Each row comes from the steps of one path. Every step used is in the known rows, and no mark comes twice. Write the path behind each row, first mark first.
Known rows:
B/P/X: [ -9  47  16  -4  -5   0  15 -24  26   1  -6   5  20  22  22 -31 -17  16
  40 -28]
Y/R/P: [ 41  30   8  14   7 -30  13 -34  17  -6 -29  21   6   2  16  -6   9  19
 -28 -16]
S/T: [-34  21  25  -3  12  15  14 -25  21  -7  -5   2  26  33  25   3  22  19
   1 -32]
S/R/P/X: [ -4   9  27  21  -7 -33   6 -53  17  -1  -5  19 -11  15  -8 -23  -9  19
  32 -23]
Y/R/M/T: [ -5  39  63  18  -9   0   7 -11  33  14 -17  15   6 -14  33  -9  29  14
 -47 -19]
M/T/P: [-29  55  14  28  -4   4  15 -28  17   8  10  33  15 -27  27 -24  -4  16
 -14 -44]
B/S/R/M/T/P: [-46  86  57  68 -25   3   8 -32  21  26  -1  12 -24 -44  11 -26  25  35
 -12 -30]
X/S/T/P: [-63  58 -11  27   8  29  24 -45   8  -2  -2  26  19   0  26  -6  18  30
 -12 -41]
X/S/T: [-40  24  12  28  14  29  23 -39  16   0  -7   8  23  31  23   6  21  27
 -20 -37]
Y/R/P/X/S: [ 16  20  -1  45   2 -14  20 -54  16   0 -24  23   7  10   9 -15  -1  21
  -4 -14]
S/R/M/T/P: [-51  66  53  21 -21  -2   5 -28  21  17   4  35 -19 -38  16 -27  18  22
 -22 -38]
S/T/P: [-56  54   0  -4   7  16  16 -32  13  -8  -1  22  22   1  29  -9  19  22
   9 -37]
X/S/R/M/T: [-37  36  65  53 -14  11  11 -36  25  24  -4  22 -19  -7   9 -11  20  27
 -48 -39]
Y/R/M/T/P: [-26  72  40  18 -14   1   9 -15  24  13 -13  33   1 -45  36 -23  26  17
 -40 -24]
M/T/P/X/S/R: [-67  34  23  74 -20   6  15 -65  16  17  20  40  -5 -19   8 -33  -9  26
  16 -50]
P/X/M/T: [-37  37  54  32 -13  -5  15 -28  38  18   5   0  17  -4  14 -32  -1  18
  23 -41]
B/S/R: [  3  24  28  60  -6  -6  12 -40  19   6  -4 -14  -5   7  -1  -6  13  39
  21 -22]
Y/R: [ 23  11  12  10   5  -9  12 -21  22  -7 -15   8  19   9  24  -2  13  21
 -10 -18]
B/S/T/P/X/M: [-79  89  23  45 -13  14  21 -40  25   9  -4 -17  17 -13  15 -29  28  40
  60 -28]
M/T/P/X: [-47  41  18  30 -10   5  12 -35  20   9  18  30  19 -18  25 -37 -13  10
  27 -38]

Write each row's path:
[ -1  56  55  46 -18 -35  14 -43  37  16 -20  20   5 -18  11 -31   8  17
  -5 -33] : Y/R/P/X/M/T
[-60   9  15  30   9  29  20 -46  19   1   1   4  27  40  20  -6  12  22
  23 -30] : P/X/S/T
[-47  63   3   1 -10  -7  18 -30  22   2   2   8  12 -24  13 -40  -4  26
  50 -29] : T/P/X/M
[-16  51   4  24  -4  13  23 -35  21   7  -8  11  17  22  19 -28 -18  24
  23 -32] : B/P/X/S
[-73  37   6  -1   1  16  13 -37  15  -6   9  18  27  10  25 -22  10  17
  49 -30] : S/T/P/X
[-83  67  20   0  -9   6  18 -36  25   0   0   7  19  -7  20 -30  18  27
  51 -37] : S/T/P/X/M
[ 11  45  25  18  -9 -40  16 -37  30   1 -29   6   4  -7   5 -25   8  24
  17 -16] : Y/R/P/X/M
[-61  68  40  51 -19  10  13 -41  16  23   1  41 -23 -40  13 -24  17  30
 -43 -43] : X/S/R/M/T/P
[-26  41  26  43   8  22  18 -31  20   2  -8 -19  24  26  21   3  30  32
  14 -24] : B/S/T
[-45  11  39  27  -8   8  10 -39  20  10  -4   6 -14  12   1 -19  10  28
  15 -16] : P/X/S/R/M
[ 23  44  25  63  -5 -26  13 -52  13   6 -18  -2 -18  -1 -10 -10   9  37
   2 -21] : B/S/R/P
[-35  85  60  26 -24  -6  18 -24  43  22  -6   4  13  -6  20 -43  -9  20
  18 -51] : B/P/X/M/T
[-66  58  10  46  -4  23  17 -42  16   3   5  -4  24   3  22 -22  19  31
  61 -22] : B/S/T/P/X
[-68  65  27  41 -12  25  17 -33  19  23   6  31   2 -29  25 -38   3  18
  -5 -30] : R/M/T/P/X/S
[-33  31  76  23 -15  -3   3 -22  29  18  -2  17 -15  -8  12 -14  21  20
 -29 -34] : S/R/M/T
[-20  80  31  -4 -15  -9  19 -20  35   8 -15  -5  14   5  15 -39  -9  26
  41 -35] : B/P/X/M
[ -9  58  43  68 -20 -35  14 -58  27  14 -17 -16 -20  -8 -20 -30   7  42
  44 -22] : B/S/R/P/X/M
